Each row was made from one walk, in order. Every step used is in the known rows, and no mark comes twice. Write each row's walk.
Known rows
digo-tevud: [ 18 -35   7   9   1  17   0 -13  20 -21  -4  25 -17 -11   7  42   0  -1
  27  -9 -11   9 -30  12   4  -7  19 -16  32 -13  -5   8  26  28  40 -29
   0 -15  -3  26   9 -32]
dutal-dagak: [ -4 -16  12   4  15  13  -4  -8  20 -13 -24  17 -11   7   8  37 -11  -5
  25  -8 -25   9 -40   7  -5 -17  36 -18  21 -22   0  21  20  33  42  -2
  -3  -1  -3   7  -1 -22]
tevud-dagak-dutal-bofot-tepa: [ -3  -3  16  18  13  18  -1   1   6  18  18  26  -8  77   6  36   7   7
   1   3  23 -18 -56  13 -19  -9  46 -10  14 -32  -5  32  23  27  43 -10
   4   0  -1  44   4  21]
dutal-tepa-dagak-digo-tevud: [ -1 -23   4   9   4  17   1 -27  16 -15 -17  31 -13   8  15  32  10  -2
  25  13  15  34 -10  -1  46  -9  37   4  12  -1  -2  -6  39  41  26  -5
 -10   7   4   6 -12 -38]
bofot-tepa: [  2 -13  13   8   4  10  -3 -12   8   1 -17  21 -12  11   4  51  -2   5
  10  -4  37  -3 -44  17 -17  -7  22 -22  22 -20   3  19  24  21  26  -6
  -5 -15   0  28  -5   0]
digo-tepa: [ 15 -23  12  16  12  12  -7 -14   8 -28 -24  22 -20   2  -5  56  16  -1
  19  -5  -6  16 -41   8  -3 -14  24 -23  21 -12   1   5  22   8  32 -18
  -8 -14  -5   9   4 -20]
dutal-bofot-tepa-tevud-dagak: [  9   0  11   8   8  16   0  11  11   6   2  13 -10  60   7  34  -3   2
   1  19  22  -6 -51  18 -30 -11  46 -26  14 -26   6  33  27  36  44 -33
  -5  12 -15  37  -6   7]
tepa-dagak: [ -6 -30   4   4   5   9  -1 -22  25  -5 -22  25 -16  -6   2  37  20  -8
  22  -7   8  -5 -20   1  26   5  22 -18  22 -17   6   8  26  26  29  -1
   4  -9 -10   5 -10 -31]
dutal-dagak-tevud: [-19 -13  21   3  14  12  -5  -4  20 -16 -19  12 -12  35  15  32  -5  -9
  23  -7  -2  -1 -42   4  -2 -25  41 -16  24 -22 -14  23   7  22  50 -11
   7  -8  -3  15   6 -14]
digo-tevud-tepa-dagak-dutal-bofot: [ 13 -34   7  23  20  26   8 -16  24  -2  39  19 -15  48  15  34  27   4
  23  19   5 -10 -23  -1  11  -1  40 -11  18 -15  -9  13  26  31  42  -9
  -5  -5   7  23  19 -20]
dagak-bofot-tepa: [  8 -28  11   3   8  12  -9  -6   4   5 -23  29 -10  21  -2  43 -13  -4
   5   9  38   8 -58  10 -16   1  31 -21  17 -35   2   3  15  19  37 -17
  -4 -11  12  15  -4  -1]
tevud-dagak-digo-tepa: [ 21 -16  17  18  17  12  -8 -14   4 -28 -32  38 -18  33  -6  45  21  -2
  18  -9 -18  21 -21   9  17 -23  30 -13  16  -8  -9   7  26   9  31 -12
 -16  -1  -6   5  -7   6]
bofot-tepa-tevud: [ 14  -2   7  14   6  13 -12 -11  13  -3 -23  10 -18  22   7  39  -7   5
   5   6  33   9 -56  17 -30  -7  12 -30  24 -19   2  12  22  18  28 -22
  -4  -4  -7  22  -1   5]
tevud-tepa-dagak: [  6 -32   4  10  16  13   1 -25  22  -6   0  19 -17   9  11  42  28  -2
  30  10   6 -31 -16  -3  24   6  20 -23  13  -2   1  26  28  25  18  12
  -7 -13  -9   2  -9 -23]
digo-tepa-dagak-dutal-bofot: [ -3 -17  13  25  19  19  -5 -13  18 -13  -4  23 -18  45  -9  41  37   1
   9   6   7  28 -39  -5  11  -8  38 -16  16 -29   5  -1  22   9  44 -12
  -2  -1   5   8  11 -20]
tepa-dagak-digo-tevud: [  6 -34   6  13   5  14   2 -24  27 -15 -21  37 -18  -2   3  39  16   0
  24  -5  11  40  -2   7  35  -7  24 -14  28 -14  -5 -12  30  26  34 -17
 -10   0   6   6  -4 -21]
digo-tepa-tevud-dagak: [ 30 -18   7  23  12  16 -11 -11  15 -35 -16  20 -24  47   4  30  17  -5
  16   6 -31   5 -48   6  -6 -18  27 -31  20  -3  -2   9  31  13  37 -31
  -3   0 -24  16   1  -8]
digo-tepa-tevud-dagak-dutal-bofot: [ 20  -6  13  29  20  24 -14  -1  12 -17  10  16 -22  79   0  25  21   2
   8   7 -29  11 -58   4 -15 -22  46 -18  17 -22  -8  16  23  10  52 -32
   0  12 -11  17  22   8]
dagak-dutal-tepa-tevud: [ -3   4   6  20  10  22 -21 -19  13  -3   2   7 -23  44  13  23   4  -1
  18   2 -17   2 -59  -6   5  -8  21   2  13  -5 -14  13  24  24  36   8
  12   7 -11   3  11 -16]
digo-tepa-dagak: [  5 -33   4  19  12  10  -3 -26  19 -28 -33  25 -20   6  -6  41  30  -6
  17   1   7  23 -32  -4  15  -5  25 -26  21 -13   9  -4  30  11  26 -11
  -8 -12  -5   6  -9 -34]
dutal-bofot-tepa-dagak-digo-tevud: [  7 -19  11  10   8  17  10  -9  16   0 -15  32  -6  22   2  44  -1  10
   5  13  62  54 -15  18   4 -10  47 -17  21 -28   8  -3  33  35  39 -30
 -21   8  19  30  -8  -9]

Write each row's walk
[ -6 -15  22   8  24  15  -1  -5  17 -17   3   5 -12  49  25  33   1  -3
  28  12   4 -28 -38   1  -7 -23  35 -20  16 -10 -25  37   9  23  41  -1
  -6 -12  -6  11   8  -3] -> dutal-dagak-tevud-tepa
[ 33 -40   8  14   9  19   5 -15  16 -22  18  18 -16   5  19  42  10   1
  31   9  -7 -20 -30   9  -1  -7  19 -21  21   0 -12  23  26  30  28 -16
 -13 -17  -4  21  11 -20] -> digo-tevud-tepa
[-16 -19  13  11   3   7  -1 -18  18   8 -10  19 -13  43  16  37  17  -5
   5   6  79  -5 -35   5  -1  -3  27 -24  24 -25  -7  11  16  10  30  -8
   8 -17  -1  30  -8   0] -> bofot-tepa-dagak-tevud
[  3   2   7   4   6  17 -13 -14  10 -12 -12   4 -19  14  13  29  -2  -4
  21  13 -14   1 -49   0   6  -8  27  -5  10  -4   2  22  29  38  30  -8
   1   7 -14   7   0 -35] -> dutal-tepa-tevud
[  3 -19  23   7  15  12  -3 -11   9  -8  15  11 -16  38  21  46  21  -5
  27   0  20 -41 -27   1   3 -15  24 -17  17  -6 -25  37   9  13  34  -4
   0 -24  -9  13  14  -2] -> dagak-tevud-tepa
[  8   7  10   7   9  18 -13 -11   3  -8 -18  22 -17  45  13  24   3  -5
  19   9 -20   7 -28   2  21 -19  39   3   5   5  -8  22  34  41  30  -1
  -7  19 -16   5 -10  -1] -> dutal-tepa-tevud-dagak-digo
[ -7 -18  10   7  14  10  -4 -24  20  -3 -37  34 -17  -4  -1  42  24  -3
  19 -16  14  25   1   3  36  -4  26 -12  21 -16  -1   3  22  18  28   7
  -5   0   3  -8 -12  -9] -> tepa-dagak-digo
[  2 -29   6  24  20  17  -4 -34  21   1  17  20 -22  39  14  40  38  -3
  27  -4   0 -33 -30 -10  21   7  20 -13  15  -8 -14  18  24  11  27  24
   3 -16   1   1   4  -3] -> tevud-tepa-dagak-dutal
[-29 -13  12   1   6  10  -2 -21  16  -1  -2  13 -13  38  19  27  23 -14
  19  15  38 -13 -28 -11  34  -7  38  -4  10  -9  -4  16  24  30  30   6
  13  -8 -12  13  -8 -41] -> dutal-tepa-dagak-tevud
[-15  -5  10   2  11  13  -5 -27  12  -6 -29  30 -13   7   6  37  15  -3
  21   8  20  20 -12  -6  44  -8  33   5   5  -3   5   8  28  37  22  19
  -7   7  -2  -8 -20 -29] -> dutal-tepa-dagak-digo
[  3 -22   9   3  19  15  -4   0  11  -2 -27  25  -4  33   3  35 -31  -3
   6  15  18  18 -67   8 -28 -10  44 -22  15 -41   0   2  13  31  41 -16
 -11   0  19  12  -8  -6] -> dutal-dagak-bofot-tepa
[-20 -26  13   5   6   7  -2 -21  24  -5  -8  19 -17  30  12  34  27 -12
  18  -5  25 -10 -20  -3  23  -6  30 -18  26 -20 -10  12  16  12  38  -5
  14 -16  -9   9   1 -22] -> tepa-dagak-tevud
[ -2 -22   4  14   6   8  -2 -23  18   3 -24  23 -12  17   3  40  11   1
   8   5  51  -2 -34   8  -1   5  23 -25  20 -23   9   9  27  21  20   0
  -2 -10   1  24 -16 -14] -> bofot-tepa-dagak
[ 12 -45   3  13  17  11  -5 -18  17 -20 -32  33 -19  18 -10  38  24 -12
   9  16   3  28 -40  -7  17   3  38 -25  18 -29   7 -19  19   7  36 -17
  -4  -9   8  -9  -2 -32] -> digo-tepa-dagak-bofot
[ -4 -28  14  17  12   9  -4 -22  20 -28 -18  20 -21  38   5  39  35  -9
  14   1  37  13 -32  -2  17 -15  26 -26  26 -17  -8  -4  18  -6  36 -18
   3 -19  -5  12   4 -26] -> digo-tepa-dagak-tevud
[ -3 -45   4   0  12  12  -3 -17  22   5 -25  32 -15   8  -5  33  16 -14
  15   4   4   5 -29  -7  24  11  34 -16  21 -31   4 -10  16  23  38  -6
   5  -6   2  -5  -4 -31] -> tepa-dagak-bofot
[ 12 -20  14  10  13  18   1  -9  23 -27 -29  30 -11   6   9  36 -19   2
  25  -6 -21  48 -22  15   6 -28  35  -9  27 -20 -13   1  20  36  47 -18
 -18   9  11   6   0 -13] -> dutal-dagak-digo-tevud
[ -4  -2  18   3  19  13  -9 -10  16 -16 -45  25 -10   0   3  36 -12   1
  23 -14 -22  32 -27  12   8 -25  35  -9  19 -19  -3  14  16  27  40   6
 -13   9   5  -5  -5  -1] -> dutal-dagak-digo
[ -4  -7   9  12  10   7  -4 -23  11   6 -38  34 -14  19   0  44   8   4
   8   2  58  28 -19  13  12  -5  23 -17  19 -22   6   2  27  18  20   4
 -14  -1   9  11 -20   9] -> bofot-tepa-dagak-digo
[ 15  11  18  10  15  16  -9   8   7   4 -15  24 -10  60   4  34  -7   7
  -1   9  32  21 -33  19 -16 -23  52 -19  12 -24   1  23  24  31  42 -28
 -17  20  -3  28  -6  30] -> dutal-bofot-tepa-tevud-dagak-digo
[ 19   3  11  16   9  13 -12  -7   7   0 -23  26 -18  55  10  32  -9   6
   5  -1  17  12 -38  20 -10 -17  24 -21  19 -14  -7  18  28  18  30 -13
 -14   9  -9  18 -14  37] -> bofot-tepa-tevud-dagak-digo
[ 12 -44   3   3  19  15  -1 -17  17   1   0  24 -14  21   5  37  22 -12
  22  23   6 -23 -25 -12  23  10  34 -19  10 -16  -3   8  17  27  28   3
  -6 -10   4 -11  -4 -23] -> tevud-tepa-dagak-bofot
[ -8 -31   1  -5  11  14  -4 -18  13   4 -16  26 -11  15   3  30  10 -17
  17  24  12   1 -39 -16  36   8  46  -2   3 -19   9  -3  28  41  32   7
   6   2  -1  -8 -13 -51] -> dutal-tepa-dagak-bofot
[ 12 -21  13  26   5  24   7   1  12   7  33  30  -9  84  11  37   1   8
   6   9  20  -1 -54  18 -21 -11  47 -11  22 -30 -13  17  32  33  48 -29
   0   0   5  60  14  13] -> digo-tevud-dagak-dutal-bofot-tepa
[ 29 -25  15  13  15  19   1 -15  12 -21  -2  27 -16   6  13  48   2   6
  31   1  -2   6 -10  14  14 -15  22 -10  22   1 -18  14  23  26  29 -10
 -26  -9   6   8   8  -3] -> dagak-digo-tevud-tepa
[ 15 -12  19  16  19  12 -12 -17   3 -32 -44  31 -20   2  -9  55  13   3
  18 -11   2  40 -23   9  14 -24  19 -15  22 -11  -4  -2  17   0  33 -10
 -20  -7   7  -3   2   1] -> dagak-digo-tepa
[ 13 -39   5  25   4  21  -1 -17  19 -10  22  34 -20  51  18  30  10  -2
  23 -17 -39 -16 -43   6  12  -8  24  -8  29 -15 -24   8  32  22  47 -14
  11  -8  -8  39  15   2] -> digo-tevud-dagak-dutal
[ 21 -46   1  17   8  18   8 -25  25 -16  13  22 -16   9  19  37  23  -1
  32  17   4 -19 -18   2  22   2  19 -23  19   0  -7  14  35  34  24 -10
 -11 -15  -1  20   2 -34] -> digo-tevud-tepa-dagak
[  9 -19   9  10  20  12  -2 -29  15  -4 -13  26 -17   8   7  42  24   1
  27   2  18  -5   0  -1  34  -5  24 -14  12  -2  -6  17  24  23  19  18
 -19  -6   3 -11  -9  -1] -> tevud-tepa-dagak-digo
[  8 -22   5  23   3  24  -1 -20  11 -10  33  28 -15  64  21  23   9  -4
  27   4 -28 -18 -48   0  21 -10  40   5  17  -4 -21  13  41  37  38  -5
  11  -1 -10  37   8 -17] -> digo-tevud-dagak-dutal-tepa
[-11 -13   9   5   8  11   5  -7  17  11 -17  21  -6  20  -2  42  11   4
   3  14  58  11 -31  10  -6   0  42 -22  13 -34  18  17  25  34  32 -15
  -7  -1   2  28 -11 -16] -> dutal-bofot-tepa-dagak
[ 36 -33   5  17  17  18 -17  -4  12 -25 -16  26 -22  56  -4  26   9 -10
   9  16 -35  16 -58  -1  -7 -14  39 -28  18 -20  -3  -7  21  10  45 -41
  -4   2  -9   1   5 -10] -> digo-tepa-tevud-dagak-bofot
[-10 -19   3  26   9  12  -9 -28  17  10  -4  27 -18  45   8  36  18   4
   8  -4  45   0 -50   2  -2   4  16 -17  24 -26  -5   3  25   9  26  14
   7 -14   8  21  -6   5] -> bofot-tepa-dagak-dutal
